Every row comes from one small tree of marks. Brackets hold a mark, then the marks that hang from it, in alphabetical order. Every link used is in the known rows. Which tree was each row made from?
Known rows:
(Y N): [-0.74 -1.53 -1.68  0.03 -0.82  2.10  1.00 -1.88  2.82  2.73 -4.19  1.06
  0.08  5.51 -1.14 -2.12  1.47]
(Q (N D T (Y F))): [-0.44  0.93 -3.06 -2.58 -2.19  3.05  0.21  2.27 -0.33 -1.62  1.81 -0.02
 -2.89  1.14  2.36  2.15 -3.61]
(T (N D (Y (F W) J))): [-2.02  1.97  0.65  1.87  1.47  0.96 -2.24  0.65 -1.08 -2.87  0.20  2.66
 -1.63 -3.38  0.29 -4.07 -1.69]
(N D T (Y F J)): [-0.06  0.51  0.53 -0.24  0.17 -0.12  0.27  1.37 -1.93  0.06  3.38 -1.42
 -2.94 -0.80  1.83  0.18 -0.62]
(W N): [ 1.91 -1.17 -2.43  0.82 -0.53  1.54  1.97 -1.95  3.66  3.07 -6.08 -0.08
  1.60  4.62 -2.82  0.74  3.45]
(T (N D (Y (F (W V)) J))): [-1.95  0.52  3.51  1.58  0.63 -1.82 -5.03  0.93 -1.21 -2.37  1.45  1.22
  0.83 -5.10  0.87 -2.76 -1.75]
(V (W (N T (Y F (J D))))): [-3.61  2.70  1.07 -0.14  1.77  0.47  6.39  1.76  1.77  0.79 -4.30 -1.30
  0.63  4.36  1.09 -3.80  3.80]
(F (W (N Y) V)): [ 4.24 -1.22  0.91  1.85 -0.60 -2.87 -1.97 -1.38  1.52  0.02 -1.72 -0.05
  5.47 -1.75 -2.38  0.34 -0.25]
(T (N D (Y F))): [-1.67  2.73 -0.23  2.41  1.10  1.69 -2.87  1.17 -0.31 -0.64 -2.10  2.92
 -2.14 -1.66  0.55 -1.87 -2.46]
(W (N D T (Y F J)) V): [ 0.95 -0.97  2.82 -2.30 -1.66 -1.59 -1.12  3.29 -1.95  0.29  1.54 -4.41
  1.17 -3.13  1.72  0.73  1.56]
(Q (N T (Y J))): [ 1.75 -0.39 -2.19  0.97  1.57  0.86  3.67 -0.31  1.73 -2.16  2.14 -1.73
 -3.10  4.44  1.27  0.99 -0.39]
(F (W N V)): [ 2.39 -2.79  0.04  0.04 -1.42 -1.28 -1.38 -2.57  3.23  1.75 -3.54 -0.01
  5.75  0.69 -3.45  1.72  1.93]
(N D T Y): [ 2.77  1.17 -1.06  1.95  1.63 -1.60 -0.60 -1.23 -2.68  1.30  3.21  0.64
 -2.51 -1.60 -0.15  5.27 -1.96]
(T (N (Y F (J D)))): [-4.60  3.53  1.50  4.29  2.72  2.82  2.23  0.61  3.09 -1.90 -4.25  0.66
 -1.50  3.31  1.93 -5.89  1.87]
(N D T (Y (F (W V)) J)): [ 0.46 -1.07  3.28 -1.11 -0.74 -3.02 -3.23  0.89 -2.21 -1.12  5.85 -1.10
  1.16 -4.66  1.00  0.99 -2.07]
(N D T (Y (F W) J)): [ 0.44  0.50  0.46 -0.89 -0.12 -0.36 -0.50  0.49 -2.16 -1.51  4.22  0.36
 -1.45 -3.13  0.78 -0.19 -2.25]
(Q (N D)): [-0.76 -0.60 -4.54 -0.46 -2.66  2.78 -0.28 -1.73  0.21  1.18 -1.42  0.37
 -2.48  4.75  0.28  4.16  0.05]

Write each row's tree:
[-0.27  2.22  0.34  4.97  3.50 -0.82 -1.06 -0.81 -2.24 -0.83  0.26  0.74
 -3.95 -1.12  0.50 -0.36  0.70]
(T (N D (Y J)))
[ 0.08 -0.42 -1.82 -0.24  2.61 -0.75  4.36 -1.95  3.22  4.12 -4.98  1.43
  1.13  4.68 -3.68  2.37  2.86]
(V (W (N T)))
[ 2.77 -0.13  0.32  3.18  3.51 -1.73  2.65 -1.53  0.79  0.25  2.58 -1.19
 -2.13  2.08 -0.40  0.91  0.56]
(N T (Y J))
[ 3.48 -1.04  1.98 -0.43  0.02 -3.57 -1.30  0.26 -3.54 -0.76  3.54 -2.70
  2.11 -5.59 -0.24  3.66  0.86]
(F (W (N D T (Y J)) V))
[ 0.84  0.95 -0.68 -0.98 -0.56  0.09 -1.64  0.10 -1.51 -0.91  3.22  2.59
 -0.26 -3.61 -0.32  1.66 -4.25]
(N D T (Y (F W)))
[-3.68 -1.63  0.02 -4.68 -2.18  3.31  1.23  2.00 -0.77  1.66  0.11 -1.51
 -2.64  1.89  1.91 -1.99  1.90]
(Y F J (N D T))
[ 3.53 -1.76  1.94  1.91  0.12 -3.34 -0.77 -0.98  0.85 -0.65 -0.67 -2.06
  4.53 -1.35 -1.37 -1.74  1.94]
(F (W (N (Y J)) V))
[-0.14  0.62 -3.16 -3.24 -2.56  2.82 -0.47  1.49 -0.76 -3.19  2.70  1.80
 -1.20 -1.19  1.33  1.73 -5.23]
(Q (N D T (Y (F W))))
[-3.29 -3.30  2.53 -5.47 -3.10  0.41 -2.19  1.40 -1.21  0.38  2.36 -1.22
  1.53 -2.08  1.34 -1.01  0.22]
(Y (F (W V)) J (N D T))
[ 1.59 -0.47 -2.86 -0.71 -2.09  0.98 -0.56 -2.09 -0.93  1.95 -3.19  1.27
  1.70 -0.70 -2.74  3.03  1.80]
(F (W (N D)))
[-2.67 -1.26 -1.50 -5.50 -2.81  3.51 -0.71  0.86 -0.39  0.74 -0.07  2.37
  0.09 -0.97 -0.04 -0.46 -1.94]
(Y (F W) (N D T))
[-1.85  0.49  3.79  0.63  0.49 -1.31  0.61  0.03  1.61 -1.70  2.50 -1.11
  2.86 -0.27  1.45 -1.18 -0.25]
(N T (Y (F (W V)) (J D)))
[ 0.85  0.65 -0.08  3.07  2.54 -2.84  3.52 -0.88  1.05  1.99 -4.30 -0.61
  0.49  4.16 -1.73 -3.57  3.62]
(V (W (N (Y J))))
